What can hang from each mark
j_97: j_897
j_431: j_897
j_752: j_130
j_245: j_897
j_514: j_897
j_130: j_752 j_897
j_604: j_897
j_897: j_97 j_130 j_245 j_514 j_604 j_901 j_972
j_972: j_897
j_901: j_897
j_87: j_897

Every row comes from one small tree of marks. Brackets hold a mark, then the marks that hang from it, in the order of their numbers. Every link used is in the known rows. Which tree was each row made from?
Known rows
[j_972 [j_897 j_97 j_130 j_245 j_514 j_604]]: [  2.6  14.4 -18.2  11.2   6.2 -10.4 -28.9   3.9  18.0   2.7  13.3  12.4
  -6.6 -21.0  13.4  17.0 -15.6   1.7   3.4 -34.2 -12.3 -16.5 -13.5 -10.5
 -20.3]
[j_245 j_897]: [ 12.0  10.6  10.1 -19.7 -18.4  10.5  10.1 -23.3  -2.9  -6.8  -9.5 -11.3
   3.0  18.1 -15.9 -27.0  14.7  27.3  30.9  38.2   2.7  44.4   4.2 -11.6
  14.0]
[j_604 j_897]: [ 14.8  -4.6  23.3 -15.2  -7.1 -38.4  15.7 -10.1   8.8   1.0  -9.0 -15.4
  -8.1  -1.0  -8.4 -15.5  10.0  15.8  20.6  17.9  13.7  29.9  -2.4  -9.2
  22.6]
[j_514 [j_897 j_130]]: [ -0.7  -1.3  -2.6  -9.9 -28.1  -1.7  19.9 -13.2  -6.0  -8.1 -34.1  -0.3
   0.2  20.6  -3.7 -27.1  -1.8  24.5  18.8  13.9  -4.2  14.1 -10.9  -3.1
  10.4]
[j_752 [j_130 [j_897 j_97 j_604 j_901]]]: [-26.2 -18.1  -0.9 -26.7  -4.2   1.9 -14.9  -0.2 -17.0  -5.6  -0.4  -3.4
   0.9   9.9   1.3 -12.2  -1.6   3.5   2.6  22.0  11.0  37.3  31.6 -15.8
  17.5]
[j_245 [j_897 j_97 j_604 j_972]]: [  8.3  24.0  -5.4  10.5  15.4  31.5  -1.4  -1.8   3.6 -10.5 -16.6  -6.3
 -12.5   7.3  -3.2  -5.0  -6.3 -10.7  14.4  13.4  -4.2   0.3  12.8   1.7
  -7.7]
[j_752 [j_130 [j_897 j_97 j_245 j_604 j_972]]]: [-20.2 -15.7  -8.4 -12.9   8.1  22.4 -22.9   0.9  -4.3 -19.1  -0.6 -13.8
  -0.2   6.1   9.2   4.3 -16.9   9.1  -8.1  17.6   4.1  16.4  18.0   7.3
  14.9]
[j_87 [j_897 j_245 j_514 j_901 j_972]]: [ -0.9   5.1   4.9   8.4  14.8   0.2  16.2   6.3   4.6   9.6  10.7  -2.9
   3.6  -2.9 -15.8  12.6  27.5 -15.0  -4.5 -10.4   2.2  -5.0  -4.7  14.8
 -13.6]
[j_897 j_97 j_245 j_514 j_604 j_901 j_972]: [  2.8  24.2 -19.5  26.7  39.7  17.2 -17.9   9.8  18.6   8.2  24.9   8.7
   2.2 -21.0   6.5  29.7   5.5 -45.8 -27.3 -46.8 -12.1 -31.2  10.8   6.4
 -38.0]
[j_245 [j_897 j_97 j_130 j_604 j_901 j_972]]: [  0.1  20.5 -12.3  15.5   1.3  37.3 -12.6  24.1   7.4   3.4 -17.2  19.8
 -16.1  -0.2   9.7  -8.1   0.5 -23.0  -0.1  -0.9 -11.0 -12.2   7.2 -19.9
 -29.1]
[j_245 [j_897 j_130 j_514 j_604 j_901 j_972]]: [ -4.9  19.3 -13.3   8.9   6.4  26.5 -18.1  19.4  15.7  -5.8  -0.3  20.3
  -2.9  -4.3  -2.1  -1.5   9.6  -9.4   1.9  -9.5 -23.8  -5.5   1.7 -23.8
 -29.2]
[j_87 [j_897 [j_130 j_752] j_245 j_972]]: [ -0.3 -21.0  14.1  -0.4 -15.1  16.0  19.4  15.2   0.7  -1.3 -10.0   2.8
  -7.1  14.0   8.9  -1.7   6.6  17.8  -5.4  14.2   5.5  -6.6 -17.3  24.0
   2.4]
[j_97 [j_897 j_130 j_245 j_514 j_604]]: [ -3.4   3.5 -11.3   0.8 -11.6 -13.5  -6.9 -11.3   4.3  -3.0   0.0  30.8
  12.7 -11.0   3.3   5.8  -5.2  15.3 -13.6  -2.7  -1.3  -0.3 -10.0 -15.1
   2.9]
[j_897 j_97 j_245 j_514 j_604]: [ 12.6  12.9  -8.1  18.3  21.1  -7.4  -1.8 -14.1   9.6   1.7  30.3  -1.8
   9.7 -11.2   1.4  19.2   0.9 -17.4  -8.1 -26.8  -4.3 -10.6   0.0  10.1
 -14.7]
[j_901 [j_897 j_97 j_130 j_245 j_514 j_604]]: [ 13.6  -2.5   1.7  27.8   9.7  -9.7  20.8   2.8  -8.0   8.2  10.2   3.8
   1.9  -9.2   5.9  16.0   1.0 -13.6 -14.5 -20.6   0.1 -38.9 -17.2   1.9
 -10.6]
[j_431 [j_897 j_97 j_130 j_514 j_901 j_972]]: [ -3.8   2.2  -6.6  11.8   1.7 -21.9  -3.6  24.2  -0.3  17.2   1.5  -1.5
   5.1 -11.3  -8.7   1.9 -14.3 -21.1   3.3 -21.7  -9.7 -30.8 -17.4   8.0
 -15.3]
[j_130 j_752 [j_897 j_901]]: [-19.6 -23.0  21.7 -52.3 -38.5   1.2 -16.4 -12.7 -23.7   3.6   7.8  -5.2
   6.4  18.7 -11.3 -23.9   9.2  28.6  11.5  39.7  13.5  46.6  25.8  -8.7
  40.1]
[j_431 [j_897 j_97 j_514 j_604 j_901]]: [ -0.3  12.4  -2.4   8.4  20.8 -26.4   3.3   3.6  -7.5  11.1  12.9  -1.8
   8.3  -8.3 -26.5   2.0   9.6 -29.8  11.7 -25.0  -9.0 -13.9   9.8  -8.4
  -3.3]
[j_514 [j_897 j_97 [j_130 j_752] j_245]]: [ -1.3  -3.4  -1.4  -4.2 -22.8  16.5   6.4  -2.2  -9.3   8.8 -18.7   0.3
   0.8  21.4   9.0 -13.5 -14.3  28.2   4.5  -1.8   2.3  -8.9 -15.3  12.5
   0.1]
[j_514 [j_897 j_604]]: [  0.2  12.8  -5.4  -4.3   4.1   8.5  20.4 -22.9  -6.1 -20.5 -29.8  -3.8
  -2.5  19.8 -16.4 -17.1  10.3   6.8  19.6   5.4  -8.2  14.8  15.6  -6.5
  14.9]
[j_752 [j_130 [j_897 j_245 j_604 j_901]]]: [-23.7 -18.2  -3.0 -29.5  -4.6  18.3 -22.1  -4.8  -6.1 -15.0   7.2   0.2
   7.6   7.6   0.2  -8.0  14.5  15.9  -6.2  18.9   1.5  42.0  28.0 -22.9
  18.1]
[j_245 [j_897 j_97 j_130 j_514 j_604 j_901]]: [ -1.1  19.0  -8.0  12.1  -3.1   7.8 -11.6  15.8   3.4  13.8   7.8  21.4
  -1.0  -3.5  -1.7  -6.6   6.4 -14.9   8.3 -11.4 -10.4  -5.5  -0.2 -26.8
 -30.9]
[j_752 [j_130 [j_897 j_97 j_514 j_901]]]: [-27.4 -21.0   2.7 -32.0  -9.9 -18.1 -16.1  -3.4 -18.0   5.7  14.0 -13.1
  12.2   7.6  -5.4  -9.4 -10.1  15.2   8.3  19.7  15.3  39.1  15.8  -3.5
  14.7]
[j_752 [j_130 [j_897 j_97]]]: [-20.0 -27.0   6.9 -34.7 -18.6 -10.2  -6.7 -12.0 -20.8  -6.6  -2.6 -21.3
   5.5  16.3   0.9 -17.6 -17.3  27.2  14.0  40.8  19.7  46.3  14.9   4.0
  30.9]
[j_897 j_97 j_130 j_245 j_514 j_972]: [  8.5   0.2 -13.0  22.5  -2.3  -2.5 -10.6  10.6  18.2   9.4  15.8  -1.6
   5.4 -14.3  23.4  19.1 -28.5  -6.1 -18.7 -22.8  -5.9 -31.7 -33.9  30.0
 -28.9]
[j_97 [j_897 j_130 j_245 j_514]]: [ -1.7  -2.4  -4.0 -10.6 -28.3 -23.9  -2.6 -17.1   0.1   7.4   0.4  19.9
  18.3  -7.4   1.7  -1.4 -10.1  30.9  -6.6  10.0   8.2  11.9 -21.1  -5.3
   8.1]
[j_752 [j_130 [j_897 j_97 j_245]]]: [-16.5 -23.9   2.9 -28.6 -15.5   2.7 -13.9 -11.3 -13.9  -5.3   5.5 -19.6
   8.6  11.9   3.6  -9.7 -12.2  28.3   3.8  31.9  16.4  38.7   9.4   4.9
  24.9]
[j_87 [j_897 j_97 j_130 j_604]]: [  3.1  -8.7   7.9  18.9  -9.4 -13.6  33.8  12.4  -9.8   4.7 -17.2  10.8
 -16.2   6.4   4.4  -7.8   5.8 -21.1   7.3   8.3  10.1 -10.7  -4.8   4.3
  -3.5]
[j_514 [j_897 j_245 j_972]]: [  3.4  14.8  -9.9  -0.8   4.9  28.0   8.9 -18.7   4.8 -15.4 -26.5 -16.2
   1.7  15.2  -9.1  -4.8   1.0  15.7   5.7   1.8  -8.0   1.5  -2.7  16.4
   6.2]

Which tree is each row?
[-11.2  -9.0  -0.2  -0.3  -5.4 -13.3  -8.9  22.0  -2.9  20.3  20.5  29.5
   1.2  -2.6  16.8   0.6  -3.0 -14.4 -11.1 -27.9  -2.9 -11.7   5.2 -12.2
 -25.3] : [j_897 j_97 [j_130 j_752] j_514 j_604 j_901]
[  6.1 -17.6  18.7  -9.2 -12.0 -30.3  -7.4  12.1  17.8  10.7  19.1   0.6
   3.1  -6.8   6.0   1.9  -1.1  34.5   0.7  -9.1   1.9   0.6 -28.2  -3.6
   2.2] : [j_604 [j_897 [j_130 j_752] j_245 j_514]]
[  2.9  -8.4  -8.0  15.8   2.6  37.0 -13.8  20.8  12.3  -5.9  -1.8  15.2
 -11.6   0.7  37.7  11.8 -20.3  -4.7 -28.8 -15.9  -7.8 -32.3  -5.0  17.1
 -18.2] : [j_897 j_97 [j_130 j_752] j_245 j_604 j_972]
[ -7.0  14.7  -8.5 -10.2   2.4  -5.5 -10.3 -13.9   3.2  10.2   0.6  14.5
  15.5 -11.0  -8.3   9.3   1.0   6.6 -14.8  -2.3   8.1   9.1   2.6  -1.8
   0.8] : [j_97 [j_897 j_245 j_514 j_901 j_972]]
[ -6.1  17.4  -9.3  -6.8   5.8  -9.6  -8.4 -17.9   0.1   6.4   7.6  28.2
  15.9 -12.0 -11.8   6.8  17.2  -0.7 -13.9  -9.1   3.3  13.0  14.4 -24.2
   1.2] : [j_97 [j_897 j_245 j_514 j_604 j_901]]
[  9.2  10.2  -6.5  14.4  20.9   8.5   8.3  -4.6   4.7 -13.5 -14.7  -6.3
 -13.8  -0.1  10.9   4.6 -13.8 -29.2  -3.2  -0.8   0.7  -7.8  17.2  17.7
  -3.3] : [j_897 j_97 j_604 j_972]
[ -1.0 -12.9   1.6  -2.7  -2.2  -0.2  -9.8  12.6   6.9  -4.4  12.4  -7.7
  15.0   0.1  -7.1   6.8 -12.1  24.6  -0.4 -12.4 -18.2 -22.3 -27.5  19.6
   3.3] : [j_431 [j_897 [j_130 j_752] j_245 j_514 j_972]]
[ 11.1   5.7  -4.9   0.3  12.7   2.2  -4.2 -17.4  19.5 -10.3  20.8 -16.1
  15.2  -6.5  -1.5  16.4  -0.6   8.6  -7.6  -9.1  -8.3   3.7 -12.8  25.6
  -5.1] : [j_897 j_245 j_514 j_972]
[ -2.0  17.0  -6.4 -18.5   6.0  -3.9 -15.5 -11.5   7.8  -6.5  -7.8  12.6
 -11.9  -7.1  -5.0  -8.2  19.8  -0.8  16.2  -6.8  -6.3  31.0  27.5 -35.9
   3.7] : [j_972 [j_897 j_604 j_901]]
[ 12.3   0.8  18.1   0.1   6.7 -57.7   9.7  -2.0   5.9  18.1   9.5 -19.2
  -3.7 -10.4  -9.9   0.5 -10.1   0.5  19.9  -4.3  16.8   5.1 -12.5   5.9
   5.1] : [j_604 [j_897 j_97 j_514]]
[-10.6   7.7  -7.2  -2.4  -3.1   4.2 -33.0  -1.5  -1.1  12.1  23.7 -12.4
   7.8 -14.3  -7.5  15.5  -9.7 -18.7  -9.2  -2.7   1.7  -7.6   3.0  12.8
  -0.3] : [j_130 [j_897 j_97 j_245 j_514 j_901 j_972]]
[  0.9  11.1   2.2  22.7  22.4  -7.8  17.9   8.4  -3.7  19.0  18.7   8.7
  -0.6  -6.4 -13.0  15.2  29.1 -36.0  -4.8 -24.5   5.9 -16.7   4.9   1.7
 -20.8] : [j_87 [j_897 j_97 j_245 j_514 j_604 j_901]]
[-22.5 -25.0   3.0 -33.9  -8.8   1.4  -9.8 -12.3 -12.4 -25.7  -3.4 -10.6
   4.7  15.2  -2.1 -15.6  -1.6  26.3  10.1  36.3   5.3  49.4  25.5 -11.3
  33.3] : [j_752 [j_130 [j_897 j_604]]]
[ 22.5  -2.7  15.7   5.8  -0.8  -6.7  35.7 -20.2 -20.0  12.5  -3.3 -19.3
   1.5   4.9  -4.0  -0.8   9.3   0.9  -1.3  11.0  20.7  -4.8  -5.9  11.3
  14.5] : [j_901 [j_897 j_97 j_245]]
[ 12.5  -0.9   9.3   6.9  21.3   5.9  34.0 -11.0 -11.0 -19.0 -22.1 -12.0
  -8.9   5.9  -6.0   1.6  10.9 -10.6  -1.4  11.1   2.0  -7.6  13.2   4.3
  17.9] : [j_901 [j_897 j_604 j_972]]
[  7.1  -3.2   0.2  28.3  19.0 -12.0  23.2  12.5  -9.3   0.4  -7.7  -1.9
  -6.9  -7.0   6.9  15.8 -16.3 -24.1 -10.1 -15.4  -0.7 -45.9 -11.3  13.5
  -9.8] : [j_901 [j_897 j_97 j_130 j_514 j_604 j_972]]
[  5.6  18.6   0.9  -4.0   7.7   6.5  -0.2 -16.2   4.6 -12.9   8.4  -2.3
   6.4   6.8 -21.0  -7.4  13.7  10.9  25.2  10.4 -11.7  23.0   7.3 -15.3
  -1.0] : [j_245 [j_897 j_514 j_604]]
[ -3.4   4.7   5.3   8.6  17.5   8.6  26.4  10.1  -2.1  -6.0 -17.4   7.7
 -14.6   5.2 -11.4  -1.4  31.0 -31.9   0.7   3.6   2.0   1.5  20.9  -1.3
  -3.0] : [j_87 [j_897 j_604 j_901 j_972]]
[  2.0  17.1  -5.8   7.6 -12.6  23.4  -6.2  14.1   0.3  10.2 -10.1  23.1
 -10.7   3.2   5.0 -18.0  12.0 -14.2   7.4   4.0  -5.4   3.7   7.3 -32.6
 -22.6] : [j_245 [j_897 j_97 j_130 j_604 j_901]]
[-29.6 -18.4  -2.6 -26.1   0.8  -6.5 -21.3   4.7 -12.2   0.2   7.7 -15.9
   8.3   5.4  -1.7  -1.3 -18.8   8.1   2.2  15.7  10.8  26.5  15.6   6.8
   9.5] : [j_752 [j_130 [j_897 j_97 j_514 j_901 j_972]]]
[ -6.3   7.4  -5.4  -3.0 -10.0  15.2 -25.1  -6.7  -7.0   4.5  12.8   3.2
  -1.4  -8.4  -4.3   1.3  12.0 -24.2  -9.2   5.3   1.9   5.2  22.7 -15.8
   9.1] : [j_130 [j_897 j_97 j_245 j_604 j_901]]
[ 10.9 -15.6  19.6  -2.5 -18.0 -20.0  -2.5  16.2   9.6  20.4   1.7   0.2
 -10.3  -3.4  18.4  -4.8  -9.4  21.3  -1.6  -1.5  14.7  -5.6 -22.2   0.5
   1.7] : [j_604 [j_897 j_97 [j_130 j_752] j_245]]
[ 11.4   3.2   0.1  -1.5   6.8   7.4   4.1  -9.1   5.9 -12.7  -5.1 -21.7
   7.9   0.8 -17.4  -1.2   5.2   7.4   6.2   3.9 -10.7  -2.7  -8.6  14.9
  16.6] : [j_431 [j_897 j_245 j_972]]
[  7.3   2.0   5.9  12.7  -3.9 -35.1 -10.5  23.0  18.0  33.6  18.8   8.8
  -2.7 -23.6   7.8   7.2   2.8  -9.7  -7.4 -29.9   5.6 -16.9 -24.6 -14.4
 -24.3] : [j_604 [j_897 j_97 j_130 j_245 j_514 j_901]]
[  0.2   1.6  -6.6  -5.5  -6.1   9.8 -26.7   6.3   8.9   0.9  -0.4  15.6
 -14.4  -4.9  23.0   3.1 -14.0  18.3   1.9 -16.2  -4.3  -4.6  -2.0 -11.1
  -5.3] : [j_972 [j_897 j_97 [j_130 j_752] j_245 j_604]]
[  2.1  -3.0  -3.6  13.3   0.6 -26.6   2.3  14.3   0.2   5.6  -1.8 -13.7
   5.7  -6.9  -7.9   2.8 -28.7  -7.1  11.1 -11.0  -9.2 -31.4 -27.0  23.5
  -3.8] : [j_431 [j_897 j_97 j_130 j_514 j_972]]
[  3.4 -20.1  20.2 -12.8 -12.7 -18.0   0.8  19.8  13.8  -0.7 -16.7  -2.9
 -16.0   2.0  13.4 -10.1 -12.8  24.8   5.4  11.4   5.9   3.5 -14.2   2.5
  11.0] : [j_604 [j_897 [j_130 j_752] j_972]]
[  8.1 -29.1  26.6 -19.0 -27.3 -12.9  36.8  -6.8 -24.2   2.6 -14.8  -3.6
   0.3  19.0   4.1 -19.2   5.9  32.0   5.3  27.3  14.2  10.0  -8.8  -0.1
  26.4] : [j_901 [j_897 [j_130 j_752]]]
[ 12.9   5.7   1.1  18.3  34.7   7.6  19.8  -9.3   0.0 -13.8   6.3 -11.4
   4.5  -6.4  -9.3  23.4  11.8  -9.8 -13.5 -15.1  -7.6 -26.4  -0.7  10.7
   2.0] : [j_901 [j_897 j_245 j_514 j_604 j_972]]
[  5.6  16.5   1.3  -7.7   4.7  10.3  -2.5 -12.2   7.4  -9.0   1.0 -16.3
   6.3   8.0 -17.5  -4.9  -1.9  17.9  23.6  17.7  -6.8  18.5  -4.3   7.5
  -1.3] : [j_245 [j_897 j_514 j_972]]
[ 14.7   9.5  -0.7  29.5  38.8   4.1  19.1  -2.7  -5.2  -0.5   7.0 -13.5
   0.1  -9.0  -3.5  28.0  -2.7 -23.9 -15.2 -22.1   0.3 -42.8  -2.5  20.4
  -7.0] : [j_901 [j_897 j_97 j_245 j_514 j_604 j_972]]
[ -2.0  -2.0  -0.8 -12.7 -15.8  14.0 -18.0 -22.6  -1.7 -20.6   8.5  -6.0
   3.8  -1.5  -9.2  -2.6  11.7   3.5  -0.2  22.8  -5.2  20.9  15.5 -10.0
  29.0] : [j_130 [j_897 j_245 j_604]]
[ -1.9   5.9 -15.5  20.6   2.2  15.4  -5.3  27.3  10.0   4.2 -15.6  26.3
 -18.2  -9.9  27.9   0.2  -5.5 -44.0 -21.8 -18.7  -7.9 -22.9   9.8  -9.5
 -30.1] : [j_897 j_97 j_130 j_604 j_901 j_972]
[ 12.8  -6.2   3.2  16.7   5.5  -6.0  21.2  -3.1  -3.1  -4.8   9.4   6.3
   6.6  -6.7   0.1  11.2  15.3   1.3 -13.0 -13.4  -8.2 -23.0 -15.4  -8.1
  -1.9] : [j_901 [j_897 j_130 j_245 j_514 j_604]]
[-12.0   3.7  -5.3 -13.2  -7.3   7.5 -32.6  -7.1   3.7  -0.7  22.7  -9.9
  11.9 -11.1 -13.2  10.3   5.0  -4.6  -7.9   4.2  -6.7   8.2   5.1   3.3
   7.6] : [j_130 [j_897 j_245 j_514 j_901 j_972]]
[  7.6 -19.6  17.9   3.5  -7.1  -6.0  31.9   5.7 -25.4   5.4 -14.1   4.7
 -10.0  12.2  11.5  -7.3  -3.8   1.9  -3.1   7.8  12.2 -17.9   0.5   0.0
  11.6] : [j_901 [j_897 j_97 [j_130 j_752] j_604]]
[  2.7  12.2 -17.2  19.8  -4.0  21.2   5.7  -0.8   1.0  -3.7 -22.8   9.9
  -6.3   8.3   7.6  -5.0  -5.1  -3.6  -2.4 -16.7 -10.6 -23.1  -7.9  -1.9
 -11.5] : [j_514 [j_897 j_97 j_130 j_245 j_604]]
[  3.7   3.9   5.9  20.7  20.1   0.2  32.3   6.8  -6.9  -4.6 -19.8  -6.8
 -18.7   7.0  -4.6   4.5   2.2 -31.8   6.4   7.2  10.7 -14.3   9.8  23.5
  -0.5] : [j_87 [j_897 j_97 j_604 j_972]]
[ 11.3  -7.7  -7.6   3.3 -19.6  21.8  -2.9   0.8  21.8 -12.2  -7.3   3.8
  -0.3  -2.5  24.6  -1.0  -4.0  12.6 -17.9   5.3  -9.7  -0.2 -20.9  11.1
  -7.5] : [j_897 j_130 j_245 j_972]
